Each row was made from one walk, in order. Every step used is in the known rows, and no mark comes twice. Write each row's walk.
In the rows, zero is written as 128.
Known rows
fekav, togaba, miko, kudiv, sugo: [147 106 155  84 122 131  81 115 113 177 139 187 110 132 131  67 120 146
  62 130 159 160 116  78 104 170 150 121 137  57 193 108]
miko, kudiv, futiz: [119 111 152  85 126 128 131 119  86 140 130 173 118 137 140 106 132 157
 107 159 166 129 125  84 148 162 136 139  79  80 188 133]
miko, kudiv, futiz, togaba: [105 103 145  60 121 131 118 128  83 133 148 195 109 142 123  99 138 168
  99 140 164 134 133  70 134 146 135 139  67 102 174 141]
futiz, togaba, miko: [119 120 142 118 109 130  66 139  65 127 147 184 105 134 132  71 119 134
  72 149 170 134 119 105 110 143 144 123 120  97 134 116]
nulo, vomat: [139 127 142 134 130 130 122 130 108 126 108 151 130 121 150  92 124 143
  88 159 142 135 136 122 130 149 153 152  89  78 159 119]
kudiv, sugo: [139 128 116 112 127 135  93 100  95 133 125 149 128 126 147  82 126 140
  85 140 145 162 114 104 119 161 159 133 106 109 157 130]
futiz, kudiv, miko, togaba: [108 102 144  88 166 120 108 122  82 149 145 170 106 122 154 110 113 136
  85 173 131 167 129 132 160 162 145 128 132 107 150 107]
togaba, futiz, kudiv, sugo, dazeruv, budev: [153 119 133  94 160 113 100  88  83 139 148 168 101 115 137 115 113 137
  85 145 156 177 112 119 148 149 168 104  68  94 172  86]
futiz, togaba, miko, kudiv, sugo, dazeruv, budev: [132  98 133  64 120 127  78 108  94 152 159 216 110 141 133 100 121 147
  65 146 156 197 111 104 121 136 156 114  93  70 171  78]
kudiv, futiz: [134 115 133 117 132 132 119 125  70 117 125 154 127 120 136  83 137 149
  95 166 167 122 126  92 135 151 138 135  86 104 165 148]
nulo, vomat, togaba: [128 129 119 125 110 144 133 130 117 136  88 165 112 115 151  90 123 117
  74 148 161 137 135 129 132 138 165 164  67  90 161 129]
vomat, togaba, futiz, kudiv, sugo, dazeruv, budev, dofud: [143 127 147  70 133 107  92  90  88 149 145 199  75 112 144 132 119 109
  83 139 186 168 110 129 147 142 186 122  43 101 182 108]
nuti, nuli: [113 148 128 139 126 119  94 127 112 109 141 144 131 147 159  72 124 141
  94 164 166 121 113 103 156 138 143 131 100 106 127 147]
nuli, nuti, dazeruv, sugo: [124 146 145 148 127 103 133 122 106 101 120 127 119 155 137  69 101 144
  93 147 169 123 110 100 137  98 170 150  82  70 152 149]
nuli, nuti: [132 139 142 133 106 118 104 125  89 103 125 145 120 150 156  94 109 133
 113 138 163 136 124 128 141 130 149 137 101  98 158 144]
dazeruv, sugo: [117 136 141 132 149 120 114 105  82 130 130 141 127 126 145  68 113 148
  87 151 159 122 118 108 104 157 166 143  87  80 147 108]
budev, dazeruv, sugo: [122 146 145 131 127 128 103  98  76 148 108 148 133 129 149  55 140 144
  83 140 160 132 125 126 121 156 165 123  97  72 157 116]
sugo, dazeruv, budev: [135 125 125 113 136 115 111 115  85 112 143 173 111 124 159  97 130 151
  90 169 162 154 125 129 136 138 147 118  93  84 152  92]
miko, togaba, futiz, kudiv, sugo: [123 119 136  65 159 116  79 102  85 157 153 148  97 108 131  92 107 118
  76 134 155 164 126 105 124 183 174 122  87  99 173 124]
kudiv, miko, togaba, vomat: [118 110 134 126 146 107  86 125  47 159 127 170 121  94 156  69 127 140
  63 210 154 162 123 130 136 157 148 134 121  86 131 119]
fekav, togaba, vomat: [139 128 134 134 133 111  77 118  74 137 137 179 103  98 134  46 134 160
  65 161 165 121 130  85 113 160 151 116 113  81 136 131]
miko, togaba, futiz, kudiv: [107 124 152  76 150 107  88 121  72 146 162 150  85 110 132 100 108 122
  86 152 169 127 139 114 133 180 164 118  91  89 160 118]
fekav, togaba, vomat, nulo: [121 145 151 133 115 113  80 108  80 141 137 198 100 100 150  52 122 172
  56 158 173 112 118  89 129 192 156 118  99  87 141 149]
nulo, vomat, togaba, miko, kudiv, sugo, dazeruv: [137 110 134 103 120 139 115 118 147 188  77 181 116 129 149 101 108 116
  34 171 163 190 112 126 131 142 167 150  73  44 199  92]
togaba, vomat: [125 131 127 146 127 114  79 107  63 128 124 157 111 107 141  73 120 147
  83 176 169 125 113 109 132 165 158 126  93  85 132 128]
miko, togaba, futiz, kudiv, sugo, dazeruv, budev, dofud: [134 117 168  42 161  83  69 100  78 154 180 190  78 104 144 115 122 123
  83 155 159 174 128 130 129 170 177 107  64  83 193 106]
vomat, togaba: [114 135 109 111 104 142 113 123  94 133 112 161 104 123 156  91 121 119
  82 148 180 130 119 118 127 146 157 145  91 107 148 131]
vomat, togaba, miko: [123 129 122 132  94 146  95 132  81 142 112 167 103 122 148  80 111  99
  67 160 193 132 113 125 122 150 158 138 117  87 147 113]
fekav, togaba: [141 129 138 112 126 126  96 131 103 133 143 172 109 116 142  63 140 155
  79 137 160 128 135  88 110 156 135 120 123  91 154 126]
miko, kudiv, sugo, dazeruv: [130 120 126  82 143 120 102  95 130 164 120 161 120 142 153 106 125 160
  75 159 156 184 105 108 129 162 144 123  84  70 186 100]

Which walk is each row?
[ 88 143 138 109 115 106  77 106  67 144 143 182  99  97 163  63 111 147
  61 184 169 125 120 117 136 210 171 125  88  80 144 150] -> miko, togaba, vomat, nulo
[ 86 119 151  84 108 119 102 103  65 142 142 225 100 121 127  88 119 183
  76 163 176 118 114  68 153 183 157 133  40  97 159 161] -> miko, kudiv, futiz, togaba, vomat, nulo
[142 124 162  98 147 114  90 125  89 144 158 172  86 111 126  84 122 144
  81 126 174 117 131  86 124 163 150 106 101  92 160 118] -> fekav, togaba, futiz, kudiv
[139 134 141 125 104 133 123 138  99 155  94 151 110  97 146  87 123 106
  72 151 188 132 130 127 123 133 174 160  48  77 161 127] -> nulo, vomat, togaba, futiz
[ 98 126 138 115 111 119  85 106  50 121 132 211 109 108 131  67 128 172
  65 168 173 119 119  78 145 176 158 128  52 123 136 173] -> kudiv, futiz, togaba, vomat, nulo
[133 128 118 122 111 126 128 129  89  92 149 164 100 130 138  88 132 150
 100 165 164 141 114 101 150 124 152 134 107  84 144 121] -> nuti, dazeruv, budev
[135 114 162 106 131 112  96 143  52 171 140 146 126  96 162  79 140 122
  69 189 172 155 125 128 123 146 139 135 114  79 147 116] -> kudiv, miko, togaba, futiz
[116 133 133 104 127 133 109 112  86 143 125 161  85 116 139 112 107 109
  85 133 194 121 115 113 148 153 173 128  71 108 150 118] -> vomat, togaba, futiz, kudiv
[126 117 131  80 125 134 103  94 112 158 130 164 120 143 150 103 117 150
  93 137 150 165 106  98 129 173 158 138  98  81 182 119] -> miko, kudiv, sugo
[129 138 129 121  98 135 103 127  78 147 117 152  99 105 150  88 128 105
  76 148 207 121 115 114 119 141 164 141  72  93 147 129] -> vomat, togaba, futiz
[106 109 156  86 104 133  77 133  82 150 155 196 103 150 132  95 116 145
  82 140 173 142 117  93 122 155 143 129 112  73 155 109] -> futiz, togaba, miko, kudiv
[105 124 150 122 123 107  91 113  53 162 126 187 115  92 173  73 117 151
  51 212 155 153 113 131 149 187 153 133 108  90 136 137] -> kudiv, miko, togaba, vomat, nulo
[117 115 161 112 109 127  92 124  84 155 134 164 107 144 148 100 111 134
  89 162 178 134 106 111 129 167 146 132 127  51 173  98] -> togaba, miko, kudiv
[162 103 182  65 125 103  72 113 104 174 169 227  93 128 141  92 136 150
  69 151 167 175 120 104 108 155 148 109 113  41 210  92] -> fekav, togaba, miko, kudiv, sugo, dazeruv, budev, dofud
[132 113 167  97 114 128  86 134 100 168 145 193 101 132 135  73 123 152
  75 145 175 128 125  88 110 166 135 118 139  46 179 102] -> fekav, togaba, miko, kudiv
[127 106 144 109 111 135  84 143  48 124 141 189 118 127 118  67 132 141
  74 161 174 128 124  84 119 135 139 126  99 109 147 138] -> kudiv, futiz, togaba, miko
[127 101 153 105 106 153 148 141 101 164  89 188 114 123 128 100 115 115
  71 171 175 134 129 104 143 144 160 167  66  52 204 121] -> nulo, vomat, togaba, miko, kudiv, futiz
[126 130 155 114 138 119  97 110  74 131 143 150  96 121 136 109 109 133
  99 143 174 118 115 109 145 165 161 120  85  96 150 115] -> togaba, futiz, kudiv
[133 143 141 139  97 114 118 134 109  94 121 136 107 157 149  84 115 137
 102 152 171 133 112 109 158  99 150 139 102  88 154 160] -> nuli, nuti, dazeruv
[132 115 146 120 134 134 121 119  71 163 110 173 101 108 152 120 113 108
  75 162 180 151 104 130 161 132 157 139  93 115 142 105] -> vomat, togaba, futiz, kudiv, miko
[120 107 138  78 112 141  68 112  96 161 148 193 112 146 127  89 110 141
  70 128 159 173 109  86 112 157 157 128 109  85 168 113] -> futiz, togaba, miko, kudiv, sugo
[103 103 139  85 127 120  95 113  58 140 139 203 103 123 111  86 130 174
  85 164 169 128 129  65 141 154 154 132  51  93 155 146] -> miko, kudiv, futiz, togaba, vomat
[141 110 156 126 139 135 142 131  93 166  87 171 112 102 148 121 113 108
  68 166 161 157 119 140 165 125 168 157  71  98 157 102] -> nulo, vomat, togaba, futiz, kudiv, miko
[134 108 136 102 106 152 118 117 130 182  88 181 118 129 141  98 107 107
  58 143 158 175 117 119 126 153 181 163  83  57 200 106] -> nulo, vomat, togaba, miko, kudiv, sugo
[128 101 164 107 119 132 115 132  69 155 127 172 121 137 132  95 120 141
  90 176 180 128 118  90 135 162 138 136 107  57 187 121] -> togaba, miko, kudiv, futiz
[142  95 176  92 124 130 110 140  87 164 139 197 110 129 121  69 137 154
  76 157 178 125 131  66 119 157 131 125 121  55 193 124] -> fekav, togaba, miko, kudiv, futiz
[122 107 139 102 141 120 104 135  70 153 134 161 127 115 168  84 135 137
  73 185 147 166 129 134 131 150 138 140 135  93 149 116] -> kudiv, miko, togaba
[118 103 141  95 102 149 128 132  81 164 110 188 104 132 135  99 121 114
  78 169 197 127 117  96 137 152 151 146  89  71 188 124] -> vomat, togaba, miko, kudiv, futiz
